Each row comes from the steps of one path. Every step used is in the known rows, and no mark comes twice. Write the path behind each row, first mark first.
Known rows:
visi mafilit: [ 21.7  14.0   9.7  45.4  30.0   4.7  -5.0 -50.1  17.0  39.4   3.1 -39.7
  -9.3  11.9   4.5  41.1   5.2  25.7]
visi ponu gakel navo: [ -4.2 -46.8 -20.9  33.0  42.5  34.0   5.8  20.1   9.4  -9.8   4.8 -28.1
  27.1  -8.7 -29.1 -11.1  -4.4  -0.7]
rosuz runuru: [ 32.0  32.5  18.5   6.7   0.5   5.7 -25.4   6.5 -21.3  31.2   0.2   1.1
 -12.6 -39.8 -17.0  26.8  42.0   6.1]
navo runuru: [ 35.4  30.1 -19.6  25.9   6.5 -28.2  19.1   6.2  18.8  37.3  -6.3 -15.4
 -21.9 -38.3  18.9  25.3  10.8  20.1]
mafilit visi ponu gakel navo: [-11.2 -32.9  -8.5  11.0  16.7  16.7  22.3  17.2   2.4 -12.7  -2.4  -4.1
  27.9   4.6 -14.9 -35.5 -10.5  -9.1]
visi ponu gakel mafilit: [  7.0 -37.0 -39.6  13.2  17.5  46.8 -24.4  -0.7 -55.5 -13.5 -12.3 -40.7
  38.9  10.5 -20.9   5.2 -21.4  -8.6]
ponu gakel mafilit: [ 37.0 -22.8 -23.8  18.8  35.2  44.2 -48.9  20.9 -53.8  -3.0  19.1 -48.6
  12.3  13.5 -41.5  25.7 -30.2  -8.5]
navo visi: [ 30.7  36.4  -6.7  25.8   4.1 -33.8  15.7 -27.4  43.7  10.7   2.2  11.4
  -2.6  -4.4  15.0  12.6  17.5  44.0]
sizol runuru navo visi: [-26.8  22.9   0.7 -19.4 -37.0 -59.7  51.2  54.6  61.8  16.3  10.0  57.5
 -30.6 -40.5  43.1   1.6  25.6  31.8]
visi ponu: [-16.6  11.9 -33.1  18.7  13.3  14.2  13.3 -34.3  10.1   4.1 -40.4 -27.5
  27.8  -9.0  18.8   1.7  13.8  24.6]
runuru navo gakel mafilit: [-11.8  -8.6  34.9 -33.4  11.7  28.7 -49.9  13.5 -15.5  -9.6  38.2 -12.7
 -36.0  19.4 -34.6   8.3 -21.0 -40.3]
mafilit visi: [ 13.7  45.7   3.3  -2.8   2.8 -12.6   6.7  -9.5   5.9  12.1 -11.3  -5.4
  -4.8   8.4  11.6  -6.9  -5.0  13.4]
rosuz runuru navo gakel: [ 13.0  26.6  50.0 -61.5 -15.4  -3.0 -39.8  55.6   7.0 -15.2  15.9  20.7
 -64.9 -17.3  -7.2  20.0  48.7 -26.8]
mafilit gakel navo visi: [ -9.2  -2.5  34.1  39.8  21.8 -27.4  -5.4 -26.1  60.8 -13.5  32.7  25.0
  -3.2   9.7 -28.7   1.2 -14.4   7.4]
runuru navo visi ponu gakel mafilit: [-13.8 -33.9 -17.4  -5.6 -17.2  14.4   6.2   5.7 -27.0 -24.2 -12.7  15.9
  17.9  -5.2   8.3 -28.1 -12.4   9.2]
visi ponu gakel: [ 25.1  -9.6 -59.7   3.7  16.6  22.3  -5.3  25.7 -10.3 -29.0 -39.2 -41.2
  25.0   3.0  13.8  16.2  14.8  25.9]
runuru navo: [-17.1  24.6   8.1   3.2  18.9   7.3  -2.0  28.2  26.1   8.0  -5.1 -11.4
 -35.1 -29.9   8.8  -3.9  -0.1  30.3]
navo gakel mafilit: [ 16.6  -4.7  15.8 -11.1  24.3  28.8 -58.8 -14.1 -27.2  -1.4  40.6 -33.0
 -10.9  35.9 -47.0  34.0 -16.3 -43.4]

Write each row's path:
[-37.1   6.4  35.7 -79.0 -43.0 -18.8  -2.4  53.9 -15.1  -1.3  34.5  36.1
 -33.5  17.8   0.0  -9.2 -13.8 -60.9]	sizol runuru navo gakel mafilit visi
[  9.0  -6.0   9.3  49.9  27.9 -16.2  30.5   4.7  33.2  51.2  30.1  -4.1
 -18.3 -47.8 -19.0  -0.3  -4.7  -1.2]	gakel navo runuru
[ 13.7 -27.9 -34.7  12.8  -4.5  16.8  -4.4 -18.7 -36.7 -16.1 -11.1  -4.3
  42.1  11.4  -3.2  -6.2 -10.5   5.9]	navo visi ponu gakel mafilit
[ 22.0   5.7 -45.5 -19.5  -8.2   4.1  12.5  22.9 -16.0 -35.9 -48.5 -15.6
  25.4  15.3  30.2 -11.1  11.0  14.9]	mafilit visi ponu gakel
[-38.5   3.6  -6.7  -3.6 -18.7  13.7  16.3 -59.8 -36.6   8.4 -33.4   1.7
  40.1  12.5   9.9 -36.9 -21.9 -13.9]	gakel mafilit visi ponu
[ 28.0   1.2  -6.7 -11.5   1.2  16.7 -23.2  14.4 -54.9  -7.8   9.4 -15.4
   9.4  29.6 -20.3  -5.2 -33.9 -15.8]	ponu gakel mafilit visi
[-43.3  11.8  -5.5 -25.4 -10.8 -19.1  23.6  86.2  35.2  22.6   8.8  11.0
 -37.2 -44.6  21.4  12.3  12.7  11.1]	sizol runuru navo
[-35.7 -44.7 -30.6 -27.2 -40.4  -7.9  28.2  50.9 -20.3 -11.6  -3.1  34.2
  19.6 -18.3  21.2 -14.2  -3.2  -5.3]	sizol runuru navo visi ponu gakel mafilit
[ -5.3 -29.6   6.2 -19.8 -41.2  10.8  -0.9  14.5 -53.8 -15.1 -13.1  42.9
  14.1 -29.4   1.5 -26.3  13.9  -4.9]	rosuz runuru navo visi ponu gakel mafilit
[ 11.3  19.0  29.6 -39.4  -6.7   5.3 -32.9 -16.7 -28.8  -6.5  25.3  -2.9
 -11.8  47.5 -23.9   0.5 -23.9 -51.7]	navo gakel mafilit visi
[ 29.8  22.2  17.8  45.5   1.6 -32.4  23.8 -72.0  41.2  34.9   7.2   3.7
  -6.3  13.8  26.9  26.4  18.3  42.2]	navo visi mafilit
[-32.3 -12.7   0.2  42.8   2.6 -14.2  50.8 -55.7  49.0  12.1  -7.0  27.0
  33.3 -16.2   4.8 -35.4  11.4  19.2]	gakel navo visi ponu
[-27.0   3.1   7.3 -37.6 -22.3   8.5  -4.1 -45.0 -30.1 -16.1 -17.2   4.8
  24.1  38.9   4.5 -23.1  -8.1 -44.9]	navo gakel mafilit visi ponu
[  4.7 -11.8  45.1  67.9  18.9 -21.5  35.3 -73.1  55.2  47.4  38.8  14.9
  -4.2   5.0  -6.2   3.3   3.5  21.6]	gakel navo visi mafilit
[ -2.2  -9.5  19.6  38.8  27.3 -24.0  -3.1   6.1  38.4  12.4  24.2  -3.3
 -23.0 -22.3 -24.4  15.6 -20.5 -16.4]	mafilit gakel navo runuru
[  6.8  10.7  19.9  31.6  30.7  -3.5 -46.4 -43.5  20.8  -9.3  -2.4 -38.6
 -14.8  38.6  -4.3  60.7 -12.5   9.0]	visi mafilit gakel
[-10.2  19.4  70.6 -71.9 -44.1  -0.2 -30.3  17.2 -47.7  -3.2  22.5  45.0
 -39.4   8.0 -16.5 -22.0   4.5 -61.8]	rosuz runuru navo gakel mafilit visi
[-52.6  -0.7  24.8 -57.4 -35.9   7.3   5.1 -20.7 -21.2 -23.5 -20.6  23.8
  -0.9  23.5  16.1 -43.6 -11.0 -40.2]	runuru navo gakel mafilit visi ponu
[  7.0  -5.0 -35.7 -13.6 -18.7 -14.4  29.2  34.3  22.0 -42.7 -41.4  16.9
   5.1 -13.9  46.2 -19.7  24.3  45.0]	runuru navo visi ponu gakel
[ 32.5  -1.4 -53.8   4.1  -7.3 -13.9  20.2   9.0  14.7 -33.6 -37.8  -1.3
  28.5   4.5  32.5   2.9  26.8  41.7]	navo visi ponu gakel
